Each row comes from the steps of one path. Every step used is in the known rows, and no mark comes twice. Write the path behind each row, first mark first.
Known rows
zegepif/morepan:  1.532  1.755  1.497  0.414 -0.513  1.015  0.990  1.158 -2.620 -3.366 -2.250  1.006 -4.186  1.190  0.840  1.001  1.597 -2.266  0.835 -0.896 -1.217 -1.085  2.646
rusevos/fadig/gamen/zegepif/zinem: -0.033 -0.033 -3.858 -1.491  1.092 -0.505  1.581  0.311  0.306  1.391 -0.566  1.686 -0.662 -0.656 -0.677 -0.379 -2.820  3.412  1.308  0.780 -3.235 -0.721 -1.240
beru/rusevos/fadig/morepan/zegepif/gamen: -0.080  0.704  5.017 -1.395  0.012 -3.369 -1.081 -1.653  2.977  1.915  2.171  0.328  1.647 -0.775  2.165 -1.716  2.253 -1.314  1.272 -0.297  2.418  2.185 -1.947
beru/rusevos/fadig/gamen/zegepif: -1.868 -0.166  0.352 -2.283  1.944 -1.639 -0.575  0.563  3.040  0.143  3.067  3.026  5.206 -0.027  2.174 -0.118 -3.107  1.103  3.051  1.501 -2.765  0.575  0.423
beru/rusevos/fadig/morepan/zegepif:  1.575  1.980  6.351 -1.648  0.740 -3.143 -2.442 -1.608  0.647  1.127  3.112  0.014  4.856 -1.984  2.629  0.347  2.055 -0.593  1.842 -1.612  0.698  1.002  0.645
gamen/zegepif:  1.722 -1.246  0.014 -1.201  1.012 -1.027 -0.469  0.233 -2.077 -2.018  1.363  3.713  0.046  2.834 -1.733  2.785 -1.842  0.182 -2.084  1.149 -1.793 -1.399  1.308
gamen/zegepif/zinem/fadig/morepan/beru/rusevos: -0.081 -4.783  1.525  0.306 -0.667 -1.297 -1.284 -1.574  0.532 -0.731  2.926 -1.316  1.710  0.436 -2.620 -3.350 -0.861 -0.334 -3.612 -1.331  1.483  1.329 -2.373
zinem/fadig/morepan:  2.248 -0.938  3.115  1.311 -0.128  0.973 -1.474 -1.108 -1.164 -0.769 -0.136 -3.263  2.840  2.001 -2.273  2.295  1.648  0.010 -1.909 -0.779  1.570  1.730 -2.315
zinem/fadig:  1.647 -1.392  0.043  1.139 -0.442  2.029 -1.430 -1.046 -2.474 -1.767 -0.620 -2.456  0.197  2.309 -0.599  4.096 -0.118 -0.182 -1.068 -0.158  1.516  0.871 -2.229
zinem/zegepif/morepan:  1.566  0.552  0.505 -0.171 -0.058  3.636  1.910 -0.581 -2.336 -2.937 -1.144  0.516 -5.145  1.798 -0.943  1.278  3.182 -0.973 -1.029  0.858 -2.504 -2.557  2.576
gamen/zegepif/rusevos/fadig/morepan:  1.528 -0.878  0.901  0.554 -0.977 -1.891  0.487 -0.988  2.162  1.898  2.292  0.854  3.878  0.772 -1.289  0.687 -2.620  0.594  1.376  1.219  1.301  2.081  0.463
zegepif/gamen: -0.297 -1.188 -1.253 -0.383 -0.388  0.420  0.485  1.146 -0.632 -1.352 -2.446  1.634 -3.101  2.577 -0.553  1.573  0.284 -0.882 -2.609  1.080  1.477 -0.022 -3.194
zinem/zegepif/morepan/fadig:  0.812  2.358 -0.504  0.806  0.949  3.068 -1.061 -0.303 -2.086 -2.299 -1.427 -1.753 -6.406  0.763 -1.043 -1.187  4.541 -1.693  0.772  2.089 -1.959 -2.958  1.602
beru/zatef:  0.165  1.141  0.243 -1.142 -0.145  0.577 -0.916 -1.238 -2.101 -1.050 -1.328  4.077  0.647  2.417  1.320  2.650 -0.576 -0.742 -1.886 -1.188  0.405  0.678 -0.976
zegepif/zinem/fadig:  1.813 -2.272 -1.818  1.273 -1.618  2.472 -0.564 -1.923 -3.876 -1.486 -2.452 -2.704 -2.669  1.911 -2.071  2.364  0.722  0.125 -2.707 -1.822  1.411 -0.004 -5.412
zegepif/rusevos/fadig:  0.430  0.353 -1.746  1.390 -2.043  0.348  0.139 -0.101 -0.459  0.639 -0.839 -0.687  1.098  0.120  1.753  3.326 -1.889 -0.572  2.188 -0.094  2.578  1.027 -1.584
rusevos/fadig/morepan/beru:  0.461  2.004  1.663 -0.344  1.471 -0.922 -0.410  2.195 -0.492  1.491 -0.933 -2.667  2.261 -3.146  1.146  0.608 -1.580  0.527  1.642 -0.702  1.421  1.362  2.090
zegepif/morepan/beru/rusevos: -1.631  0.745  1.924  0.163 -0.521 -0.400 -0.248  2.329 -0.681 -3.384 -0.032  0.905 -2.497 -1.185  2.951 -2.188  0.529 -3.920  0.917 -2.013  0.341 -0.806  4.001
fadig/morepan/beru:  0.473  0.508  1.552 -0.117  0.716 -1.684 -0.589  2.316 -1.157  0.244 -1.136 -0.669  1.553 -1.422 -1.306  0.310  0.799 -0.284 -3.245 -0.955  1.110 -0.679  1.451
rusevos/fadig/gamen: -0.790  2.452 -1.416 -0.732  1.482  0.140  0.497  1.844  0.524  1.298 -1.714 -0.382  2.191 -1.337  1.893  2.012 -1.297  2.205  2.704  0.826 -1.751  0.137 -0.094
zegepif/zinem/fadig/morepan/beru/zatef: -0.305 -1.069 -0.517  1.593 -1.272  1.228 -0.640 -2.706 -1.151  1.413 -1.745 -1.911 -0.887 -0.170 -1.444 -2.250  0.357  0.118 -3.405 -3.081  3.228  2.416 -3.362

Write each row's path
-1.266  3.052 -2.220  0.863  1.604  2.635  0.194  0.606  0.803 -0.054 -1.810 -1.482 -4.488 -0.266 -1.581 -3.226  5.365 -0.111  0.851  2.829 -3.897 -3.470  1.776
zinem/zegepif/morepan/fadig/gamen
-2.886  3.582 -1.378 -0.345  1.405 -0.906  2.472  0.834  3.057  1.966  0.428  3.350 -2.939 -2.293  2.877 -4.633 -3.954  0.367  6.083  0.261 -2.180  1.958  7.723
rusevos/fadig/gamen/zegepif/morepan/beru/zatef
-1.576  2.176  2.001 -0.103  0.057  0.137 -0.107  2.201  0.071 -2.384  0.083 -1.120 -1.754 -2.881  5.358 -1.813 -1.669 -2.955  5.514 -1.819  0.681  1.133  4.554
zegepif/morepan/beru/rusevos/fadig
-0.790  0.055 -4.821 -0.136  1.480 -1.373 -1.326  0.775 -0.074  0.599 -0.969  1.337 -2.667  0.118 -3.429 -3.408  0.650  1.878 -2.030  1.624 -3.132 -2.957 -2.537
morepan/fadig/gamen/zegepif/zinem
-1.175 -0.613  3.636 -1.005  0.305 -2.071 -1.875  1.793  0.412 -1.083  0.978  0.222  4.730 -1.102  0.673 -0.937  1.010 -1.695 -3.221 -1.709  1.462 -0.049  0.102
fadig/morepan/beru/rusevos
-0.068  0.601  2.002 -1.707  0.450  0.018 -2.057  0.466 -0.825 -1.955  0.681  0.225  3.549 -0.045  4.255  3.164 -2.149 -0.958  2.547 -0.852  0.394  1.261 -1.492
beru/rusevos/fadig
-0.354 -1.742 -3.595  1.534 -1.089  2.063  0.454 -0.730 -1.003  0.733 -2.615 -2.223 -1.266  0.934 -2.329  0.439  1.490  2.197 -2.646 -0.864 -0.453 -0.573 -5.355
zegepif/zinem/fadig/gamen
 0.921 -2.689 -1.797  0.912 -1.995 -1.231  0.206 -0.692 -0.191 -0.360  1.807  3.432  0.414  3.092 -2.112  1.907 -1.859 -0.431 -2.730  1.138  0.817 -0.730  0.131
gamen/zegepif/rusevos
 3.110 -1.558 -0.584  1.379 -1.892  0.353 -1.082 -3.913 -4.174  0.508 -0.154 -1.915 -4.664  0.740 -1.961  1.310  3.690  0.516 -2.513 -2.149  1.821 -0.820 -3.284
morepan/zegepif/zinem/fadig
-0.169  0.980 -1.617 -1.614  2.210 -0.984  0.826  1.208  1.498  1.448  1.169  2.230  2.233 -0.408  0.588  0.990 -3.278  2.656  3.058  2.005 -3.223  0.096  1.819
rusevos/fadig/gamen/zegepif
 3.026 -3.864  0.597  0.660 -0.380  0.082 -0.044 -2.671 -1.498 -0.402  0.932 -1.073 -0.082  2.758 -4.928 -0.309  0.052  1.427 -3.418 -0.422 -0.172  1.088 -3.215
gamen/zegepif/zinem/fadig/morepan
-1.195 -2.161 -2.950  0.900 -1.612 -1.899  1.400  0.007  2.648  1.703  1.435  3.795  2.157  2.035 -2.692 -0.272 -0.920  1.182 -2.546  1.932 -0.822 -1.133  0.155
fadig/gamen/zegepif/rusevos
 1.072  0.576  1.094  1.489 -1.741 -0.610  0.332 -0.271  1.254  1.772 -0.251 -1.673  3.890 -0.271 -0.068  1.786 -0.602 -0.161  1.015 -0.147  2.658  2.007 -1.658
zegepif/rusevos/fadig/morepan
-2.846 -1.494  0.833  1.266  0.008 -0.781  0.771  0.369  3.333 -1.282  3.205  0.000 -0.746 -0.204  0.333 -5.226 -0.766 -1.506  2.320  0.448 -1.247  0.859  4.650
zinem/fadig/gamen/zegepif/morepan/beru/rusevos
-0.122  0.607 -0.988  0.264  0.262  2.817  2.003  0.867 -1.778 -1.612 -0.969 -0.375 -5.720 -0.513 -0.663 -0.568  2.613 -0.998 -0.804  0.886 -1.259 -2.727  5.208
zinem/zegepif/morepan/beru
-3.868  1.354 -0.647 -1.336  1.205 -1.017 -0.619  2.778  2.519  1.377  0.255 -0.356  4.202 -3.597  4.061 -1.197 -2.191  0.601  2.751 -0.422  0.060  0.373  0.846
morepan/beru/rusevos/fadig/gamen
-0.576 -0.660 -1.271  1.095 -0.907  1.539  1.214 -0.632  1.874  3.574  0.725 -3.043  2.197 -2.001 -1.239  0.113  0.806  0.851 -0.506  1.412  2.618  0.323  0.849
zinem/zegepif/rusevos/fadig/morepan/beru
-0.371  0.845 -0.171  1.961 -1.427 -1.149  0.456  1.192  1.457  2.820 -0.367 -2.748  2.643 -2.794  0.585  0.040 -1.458 -0.289  1.016 -0.569  4.188  1.689  0.752
zegepif/rusevos/fadig/morepan/beru
-1.768 -1.313 -2.106 -2.188  0.668 -1.065  0.380 -0.163  2.023  0.408  1.188  2.480  2.357 -0.327  1.073 -1.568 -2.731  1.878  1.562  0.299 -2.863 -0.010 -2.560
beru/rusevos/fadig/gamen/zegepif/zinem
 3.384  2.042  1.900 -0.406 -0.256 -2.054 -0.331 -1.818 -2.146  2.421 -0.562 -1.274 -1.335 -2.489 -0.389 -0.103  2.815  1.484  0.029 -2.200  0.225 -0.268 -1.300
rusevos/fadig/morepan/zegepif/zinem
-3.737  1.851 -0.432 -0.707  1.133  2.196  2.136  1.226  3.330  0.377  0.642 -1.196 -0.527 -3.204  3.238 -3.663  1.100 -0.112  4.191  1.067 -2.481 -0.857  4.577
zinem/zegepif/morepan/beru/rusevos/fadig/gamen
-0.280 -2.474 -2.346 -1.069  0.345  3.086  1.383 -0.788 -0.247 -0.513 -1.319  1.200 -3.688  3.516 -2.361  1.696  2.075  0.047 -4.182  3.029  0.479 -1.670 -3.304
zinem/zegepif/gamen
